What can hang from each mark
j_250: j_562 j_769
j_6: j_292 j_628
j_562: j_94 j_250 j_537
j_537: j_562 j_606
j_94: j_562
j_666: j_628
j_615: j_94 j_343
j_114: j_473
j_292: j_6
j_343: j_615
j_628: j_666
j_769: j_213 j_250 j_473
j_213: j_292 j_769

Every row comes from one small tree of marks. Brackets hold a mark, then the marks that hang from it, in the order of their numbers. Every link used is in the known rows. Which tree was each row made from?
In the rows, 128 means zero.
Known rows
(j_250 (j_562 j_94 j_537) (j_769 j_213)): [147 133 136 145 103 135 175 143 171 148  88 111 131 159  91 180 124  72
 127 157 130  92 169 156 162 112 133 171 145  82 131 134 200 183 168 191
 112 153  86 123 105]
(j_213 j_292 (j_769 j_250 j_473)): [120  93 120 145 132 148 141 141 158 133 110 112 129 106  57 162 146 129
 106 161 107  97 123 157 171 127 151 155 193  86 182  87 144 141 171 150
 140 156 132 115  85]
(j_769 j_250): [123 137 123 143 126 129 143 149 142 166 102 115 123 116 103 133 128 118
 123 163 135 110 126 135 173 113 132 166 166 118 161 111 129 166 159 159
 144 151  89 140 106]
(j_562 j_94 j_250 (j_537 j_606)): [142 163 159 130 102 186 173 150 169 176  85 115 137 177 109 157  99  99
 128 152 196 105 161 120 169  73 115 203 130  91 180 149 177 223 165 197
  93 157  87 153 133]
(j_114 j_473): [136 146 120 154 126 146 135 153 136 137  99 108 128 101 109 139 125 109
 126 164 128 107 125 138 155 113 132 180 165  93 170 116 105 162 164 158
 140 158 114 133 110]
(j_666 j_628): [120 155 115 167 155 136 140 142 133 140 102 106 145 118 120 150 123 106
 127 142 139 108 121 137 160 130 130 183 169 125 158 108 108 179 159 155
 129 146 112 136 108]
(j_615 (j_94 (j_562 j_250)) j_343): [119 147 137 144  85 183 158 150 101 167  72 128 149 173 173 136 122 122
 126 134 172  91 142 128 171  66 133 211 141 125 160 119 144 186 108 172
 138 168 108 143 148]
(j_292 j_6): [122 154 120 156 158 142 134 147 139 135 105 109 138 107 111 161 125 112
 121 146 130 105 125 132 164 129 127 175 170 118 159 109 111 179 161 149
 129 148 124 142 109]
(j_94 (j_562 (j_537 j_606))): [152 150 160 149 114 183 175 144 147 155  94 115 110 168 116 147 119 107
 132 145 167 104 152 119 166  83 113 181 135 102 176 128 154 190 141 162
 109 151  91 153 128]
(j_94 (j_562 (j_250 j_769))): [134 151 135 146 109 156 164 145 132 151  96 117 126 161 108 144 111  93
 142 150 154 110 152 131 164  93 135 188 151 104 156 127 148 185 152 187
 129 151  87 143 133]
(j_250 (j_562 j_94 j_537) (j_769 j_473)): [150 136 139 134 109 138 187 147 170 142  93 106 136 161  93 175 118  80
 121 152 138  96 166 167 167  98 126 182 155  76 134 128 186 183 162 179
 107 158  98 119 106]
(j_250 (j_562 j_94) (j_769 j_213)): [144 131 123 143 111 122 169 141 156 144  95 109 136 147  94 177 127  71
 130 166 115  91 158 158 159 129 138 165 157  93 125 133 185 176 171 188
 128 152  83 119 106]
(j_537 (j_562 j_250)): [133 155 136 139 119 162 156 148 139 155 109 118 132 151 114 146 108 103
 135 161 157 110 137 128 163 105 126 185 152 114 173 136 151 209 163 183
 121 150  87 144 127]
(j_292 (j_6 (j_628 j_666))): [116 157 107 189 192 140 144 133 138 118 110  97 168  98 100 169 122 106
 124 130 130 107 136 147 165 147 121 185 194 120 150  83 109 190 154 126
 117 139 134 140 107]
(j_94 (j_562 (j_250 (j_769 j_473)) j_537)): [140 137 154 148  99 172 173 152 155 153  94 117 130 167  96 147 112  92
 136 141 161 116 169 141 169  75 132 197 145  84 165 116 167 183 145 187
 111 154  95 135 124]
(j_769 (j_213 (j_292 j_6)) j_250 j_473): [128  81 133 159 146 148 129 144 176 146 113 119 149  78  57 161 149 107
 107 158  83 113 153 164 172 144 146 153 190  89 174  58 156 145 155 157
 133 146 123 120  69]
(j_343 j_615): [110 160 124 153 116 150 141 151 110 155  90 120 136 133 138 146 129 121
 117 157 144  97 115 134 160 119 129 177 156 110 151 127 116 162 147 148
 135 157 114 139 111]
(j_628 j_666): [116 156 111 168 153 138 140 140 130 131 102 105 143 119 111 152 126 112
 126 146 138 112 120 134 162 130 129 184 171 120 158 113 113 174 160 147
 130 146 111 142 114]
(j_769 (j_213 j_292) j_250 j_473): [130  78 133 151 127 144 130 146 170 153 108 121 140  91  64 149 150 107
 112 165  90 114 147 161 169 137 149 154 179  93 176  73 155 139 157 166
 140 148 107 120  71]
(j_562 j_94 (j_250 j_769) (j_537 j_606)): [146 162 155 134  90 178 179 144 175 173  85 114 134 192 101 154  95  83
 134 157 191 105 172 130 166  82 114 201 134  84 164 156 190 216 172 207
  89 155  80 143 128]
(j_343 (j_615 j_94)): [106 157 126 156 100 160 141 152 101 161  74 128 143 144 164 149 127 123
 116 152 157  91 119 137 160 110 126 189 151 111 152 125 120 161 133 145
 136 168 124 136 121]
(j_250 (j_562 j_537) (j_769 j_473)): [145 133 135 148 113 138 173 144 159 134 102 103 126 150  93 163 118  87
 123 152 122 103 158 161 165 101 124 178 153  88 135 120 169 171 160 167
 109 150  99 117  99]
(j_537 j_562 j_606): [155 152 148 145 120 174 169 139 146 154 115 112 115 162 117 141 114 103
 135 172 152 104 137 127 159 119 105 171 148 116 174 143 156 202 162 164
 111 147  82 144 117]
(j_615 (j_94 (j_562 (j_250 j_769)))): [129 148 137 149  92 165 162 146 122 155  79 125 137 170 138 147 110  96
 140 145 166 104 152 133 164  86 131 199 147 109 157 125 150 183 137 181
 131 164 101 140 142]
(j_343 (j_615 (j_94 j_562))): [116 153 139 156  97 171 159 151  97 162  72 131 137 158 164 151 129 122
 122 145 160  90 130 136 163  97 129 188 149 106 154 119 132 163 117 144
 138 172 120 142 134]
(j_250 (j_562 (j_537 j_606)) j_769): [155 152 141 149 107 153 181 133 155 143  99 101 111 176 102 161 108  84
 129 159 140  95 160 141 161 100 106 174 140  98 138 143 180 191 168 173
  96 145  81 132 111]
(j_537 (j_562 j_94 j_250) j_606): [154 160 157 128 108 185 186 143 159 173 106 117 134 182 112 152  99  92
 137 170 181 102 156 129 164  97 110 190 145 101 180 154 189 231 167 193
 102 155  74 149 136]
(j_250 (j_769 j_213)): [128 128 120 161 112 129 133 143 149 140 102 113 129 128  97 146 132  87
 136 165 118 110 139 142 155 142 139 168 157 108 145 123 139 153 172 181
 136 144  93 121  93]
(j_769 (j_213 j_292) (j_250 (j_562 j_94))): [141 102 128 137 127 135 157 138 164 158  95 120 137 117  73 177 141  94
 110 164  99  91 157 158 171 125 146 148 174  91 154  97 191 171 160 178
 134 153  90 133  93]
(j_769 j_213 (j_250 j_562) j_473): [135  86 135 147 119 125 155 149 163 161 115 109 135 102  73 153 142  99
 118 170  88 108 154 165 174 119 144 156 166  98 150  83 178 149 153 156
 144 149  86 111  85]
(j_343 (j_615 (j_94 (j_562 j_537)))): [118 155 149 158  89 181 164 153 108 164  66 132 134 167 162 153 127 120
 118 137 172  90 140 135 166  83 124 193 139  96 158 120 144 168 113 148
 125 172 121 145 134]
(j_213 (j_292 j_6) (j_769 j_250)): [117 113 114 155 154 150 136 135 154 127 108 111 129 102  61 177 141 129
 103 152 111  88 124 147 171 137 145 150 199  92 177  88 142 158 174 144
 134 152 140 129  92]
(j_769 j_213 j_250 j_473): [125  88 137 151 116 132 135 154 167 166 111 115 137  95  76 136 145 106
 122 170 103 119 144 156 173 128 147 163 167 100 167  83 153 141 155 161
 149 149  93 115  82]
(j_562 j_94 (j_250 j_769) j_537): [131 163 139 133  98 158 167 151 167 165  80 117 141 172 103 158 102  86
 131 148 184 106 162 136 167  85 129 201 143  85 158 147 173 207 171 208
 104 157  92 141 126]
(j_6 (j_628 j_666)): [117 156 105 184 173 136 146 134 131 124 105  98 162 112 106 154 122 106
 131 137 140 110 128 143 162 139 123 187 184 124 151  97 107 185 155 136
 123 140 115 138 109]
(j_615 (j_94 (j_562 j_250 j_537)) j_343): [122 149 150 146  77 195 164 152 114 170  65 130 144 183 170 140 119 122
 122 126 186  92 153 126 174  50 128 216 130 116 165 121 157 193 103 175
 124 168 109 145 148]
(j_94 (j_562 j_537)): [140 150 146 148 120 164 163 151 139 148  89 118 116 151 117 151 125 110
 130 136 159 106 143 124 168  85 127 181 143 103 169 120 138 182 139 162
 121 154 102 151 126]
(j_213 (j_292 j_6)): [128 143 116 155 166 155 127 137 141 121 101 116 141 104  98 173 129 113
 109 141 117 100 127 136 159 139 130 166 182 108 169  99 114 177 163 156
 119 147 139 147  97]
(j_6 j_292 j_628): [116 145 102 173 183 138 143 133 138 134 102 102 160 111 103 161 118  99
 132 135 134 107 135 142 159 143 125 173 190 134 146  93 103 190 162 144
 121 139 112 134 101]

Which tree is each row?
[130 109 127 160 111 132 136 148 160 139 108 111 138 119  85 145 136  86
 133 166 108 116 145 157 158 142 143 171 162  97 149 108 143 142 169 175
 136 146 103 108  83] | (j_250 (j_769 j_213 j_473))
[147 153 164 145 105 194 177 147 148 166  93 117 119 178 110 148 106 103
 135 145 180 109 162 114 169  65 117 194 129  99 183 131 169 207 144 180
 102 152  85 157 138] | (j_94 (j_562 j_250 (j_537 j_606)))
[159 156 153 132 116 174 183 141 158 163 106 115 124 172 118 151 113  96
 133 171 167  97 145 134 162 115 107 177 150 105 173 152 173 214 163 175
 108 154  81 147 125] | (j_537 (j_562 j_94) j_606)
[124 102 123 141 124 129 166 146 153 142 116  99 123 118  69 164 139 121
 114 167 109  93 129 160 176 110 145 159 178  93 158  99 164 150 167 139
 146 157 109 106 100] | (j_213 (j_769 (j_250 j_562) j_473))
[156 156 149 131 118 162 188 141 160 156  91 106 124 170 112 175 112  95
 120 154 159  89 156 135 167  86 109 180 138  94 154 145 185 211 160 170
  98 157  87 145 124] | (j_250 (j_562 j_94 (j_537 j_606)))
[115 157 153 154  81 190 166 154 110 173  65 133 141 176 157 154 116 118
 121 137 183  93 149 131 167  68 125 203 134  95 163 122 157 182 116 163
 119 173 116 147 142] | (j_343 (j_615 (j_94 (j_562 j_250 j_537))))
[157 160 154 131  96 179 192 139 165 170 106 116 132 195 106 149  96  79
 143 176 177 102 166 138 162 104 109 189 148  95 165 160 197 225 174 204
  99 152  69 141 132] | (j_537 (j_562 j_94 (j_250 j_769)) j_606)
[150 153 162 149  92 188 182 142 152 162  93 116 116 191 104 144 103  90
 142 149 176 109 173 123 166  73 115 192 132  92 168 136 179 200 151 191
  98 149  79 148 135] | (j_94 (j_562 (j_250 j_769) (j_537 j_606)))
[126 147 145 150  85 184 162 150 112 161  66 128 136 175 174 140 131 125
 119 125 175  87 143 130 171  66 124 204 135 118 159 118 144 178 102 159
 129 169 116 143 139] | (j_615 (j_94 (j_562 j_537)) j_343)
[155 139 156 143  99 181 180 139 163 159 120 111 128 178  96 136 101  84
 142 177 154 113 163 145 161 109 109 187 150  99 170 139 184 202 170 189
 101 145  76 128 116] | (j_537 (j_562 (j_250 (j_769 j_473))) j_606)
[146 136 146 141 115 151 178 140 158 170 102 106 111 150  97 150 117 107
 119 163 138  98 154 136 176  87 110 165 146 105 156 120 182 189 154 157
 112 149  73 140 111] | (j_769 (j_250 (j_562 (j_537 j_606))))
[110 148  95 192 199 138 149 126 137 124 105  96 174 108  98 167 119  97
 131 128 132 112 139 150 161 152 124 180 203 132 142  82 105 191 159 133
 116 135 118 136 103] | (j_6 j_292 (j_628 j_666))
[121 148 135 148  74 177 164 146 106 163  72 127 145 184 166 134 119 109
 132 138 169  91 152 137 168  73 133 210 143 120 147 125 153 180 114 180
 136 166 102 134 144] | (j_615 (j_94 (j_562 (j_250 j_769))) j_343)
[143 154 118 134 119 123 177 140 145 141  93 106 131 157 107 172 117  81
 128 160 131  90 148 155 162 116 128 173 162  99 124 142 167 187 170 179
 124 156  88 129 117] | (j_250 (j_562 j_94) j_769)
[145  99 123 154 122 135 152 135 159 121 109 110 138 125  72 176 138  78
 119 162  78 100 158 171 155 141 141 157 171  87 139  99 175 150 168 176
 122 145 106 109  77] | (j_250 j_562 (j_769 (j_213 j_292) j_473))
[129 109 129 152 111 155 133 144 161 140 103 118 151 127  73 156 124  85
 128 161 115 117 156 152 158 128 147 179 165  90 164 104 159 162 172 199
 121 146 106 119  89] | (j_562 (j_250 (j_769 (j_213 j_292) j_473)))
[136 136 142 145 107 159 167 150 141 149 101 116 135 155 100 144 115  92
 140 151 147 116 157 143 166  92 138 191 157  96 159 115 152 175 149 183
 129 153  94 132 125] | (j_94 (j_562 (j_250 (j_769 j_473))))
[126 117 121 164 154 153 117 140 153 126 102 119 145  94  86 175 141 103
 114 149 100 103 136 139 157 151 142 158 175 103 169  91 132 164 164 165
 125 144 130 137  85] | (j_769 (j_213 (j_292 j_6)))
[120 121 116 142 125 126 163 141 141 144 109 102 114 126  79 165 134 123
 117 165 119  86 123 145 173 111 142 155 173 103 154 115 160 162 171 146
 147 156 100 119 110] | (j_213 (j_769 (j_250 j_562)))
[122 144 133 149  93 172 157 148  99 158  73 127 140 164 177 137 134 125
 122 135 161  87 133 133 168  82 130 199 146 128 155 117 131 171 105 155
 145 167 114 140 139] | (j_615 (j_94 j_562) j_343)
[134 102 125 166 137 147 130 139 169 120 109 114 149 105  69 168 139  86
 120 155  89 110 153 165 157 157 143 162 183  87 156  86 147 145 168 171
 122 144 128 113  72] | (j_250 (j_769 (j_213 (j_292 j_6)) j_473))
[148 159 153 135 113 173 171 147 167 165  86 113 127 167 115 157 114 102
 124 154 181 100 148 126 166  93 112 188 136  94 174 146 162 204 162 178
 100 157  94 149 121] | (j_562 j_94 (j_537 j_606))
[140 149 164 148  89 200 174 147 135 169  77 124 130 186 140 149 106 106
 134 140 189 102 161 118 168  60 115 205 126 103 180 129 168 204 129 175
 107 164 100 153 148] | (j_615 (j_94 (j_562 j_250 (j_537 j_606))))
[130  97 130 163 153 156 122 145 166 124 110 116 154  84  73 173 147 102
 111 149  88 110 144 157 160 150 145 163 181  92 174  73 137 151 160 159
 124 146 139 122  73] | (j_769 (j_213 (j_292 j_6)) j_473)
[135 116 145 152 101 159 159 150 151 151 104 118 138 147  89 147 124  85
 142 154 132 117 165 147 164 103 146 185 153  90 160 107 167 165 150 188
 132 150  91 124 115] | (j_94 (j_562 (j_250 (j_769 j_213 j_473))))
[139 159 141 127 115 163 171 151 151 164 100 121 142 161 114 156 106  97
 133 160 171 103 145 135 166 100 128 190 155 103 171 144 168 220 164 194
 118 158  87 147 134] | (j_537 (j_562 j_94 j_250))
[146 135 125 132 118 125 180 145 156 139 100 104 141 148  96 170 120  80
 126 161 123  97 155 170 164 115 133 178 167  87 129 127 172 175 166 174
 124 158  97 116 106] | (j_250 (j_562 j_94) (j_769 j_473))
[111 156 142 153  88 180 161 153  98 170  72 133 144 166 161 151 118 118
 124 144 171  94 139 132 165  82 131 199 145 104 159 121 144 176 119 159
 133 172 115 145 143] | (j_343 (j_615 (j_94 (j_562 j_250))))
[126 102 121 173 162 143 129 133 164 143 108 116 154  83  64 165 142 103
 114 149  96 104 153 155 170 153 139 152 194 104 164  62 149 164 157 154
 127 140 117 132  77] | (j_769 (j_213 (j_292 (j_6 j_628))) j_250)
[134 153 151 144 111 175 165 152 140 158  89 120 126 160 112 150 112 106
 132 135 173 111 153 119 170  69 130 194 138 100 175 123 155 199 142 181
 115 154  95 155 137] | (j_94 (j_562 j_250 j_537))
[134 145 145 132  97 159 169 156 177 162  86 116 149 165  93 157 106  85
 129 150 174 112 168 150 169  84 133 205 148  75 161 133 176 196 167 204
 104 159  99 129 117] | (j_562 j_94 (j_250 (j_769 j_473)) j_537)
[143 156 135 130 124 142 177 149 153 150  87 109 130 153 114 179 118  99
 117 145 153  90 147 141 168  88 124 180 145  95 147 137 169 203 157 171
 112 159  97 143 122] | (j_250 (j_562 j_94 j_537))
[115 103 123 145 121 134 148 151 155 147 114 105 125 111  70 149 141 127
 118 166 123 102 121 153 175 117 148 164 180  94 172  99 142 143 168 144
 151 157 115 109  97] | (j_213 (j_769 j_250 j_473))
[161 156 145 136 104 154 196 136 166 153  91 105 121 186 103 172 107  78
 127 159 154  89 169 147 164  96 109 179 141  86 136 152 197 203 168 183
  94 154  80 134 118] | (j_250 (j_562 j_94 (j_537 j_606)) j_769)
[137 135 152 156  94 169 163 148 155 157  91 122 126 166  94 152 117  85
 140 145 155 112 171 131 166  87 137 186 137  88 162 121 178 182 149 197
 115 149  85 138 124] | (j_94 (j_562 (j_250 (j_769 j_213)) j_537))
[121 109 113 172 178 158 137 133 156  99 115 101 160  92  59 189 141 120
 107 137 106  91 129 163 162 150 143 167 209  87 174  71 124 160 169 132
 120 149 168 116  84] | (j_213 (j_292 (j_6 j_628)) (j_769 j_473))
[135 111 131 137 117 122 164 146 161 172  99 114 133 121  86 165 136  94
 120 168 112  96 155 154 174 116 142 156 161  99 144 108 189 174 158 172
 142 155  76 128 103] | (j_769 j_213 (j_250 (j_562 j_94)))
[141 119 117 162 140 135 147 128 153 117 106 109 136 121  76 188 132  79
 118 154  81  91 157 160 156 149 137 153 176  95 133 102 171 167 170 173
 117 142 111 122  86] | (j_250 j_562 (j_769 (j_213 (j_292 j_6))))
[140 116 133 125 124 126 178 152 161 166 104 108 138 124  89 158 129 103
 114 165 120 101 151 167 180 100 135 169 173  93 148 102 174 173 153 158
 138 160  90 124 106] | (j_769 (j_250 (j_562 j_94)) j_473)
[135 100 124 159 120 143 130 141 162 126 105 117 142 116  75 156 139  87
 124 162  96 112 147 161 155 150 145 164 172  90 157  99 146 140 169 181
 127 145 113 113  73] | (j_250 (j_769 (j_213 j_292) j_473))
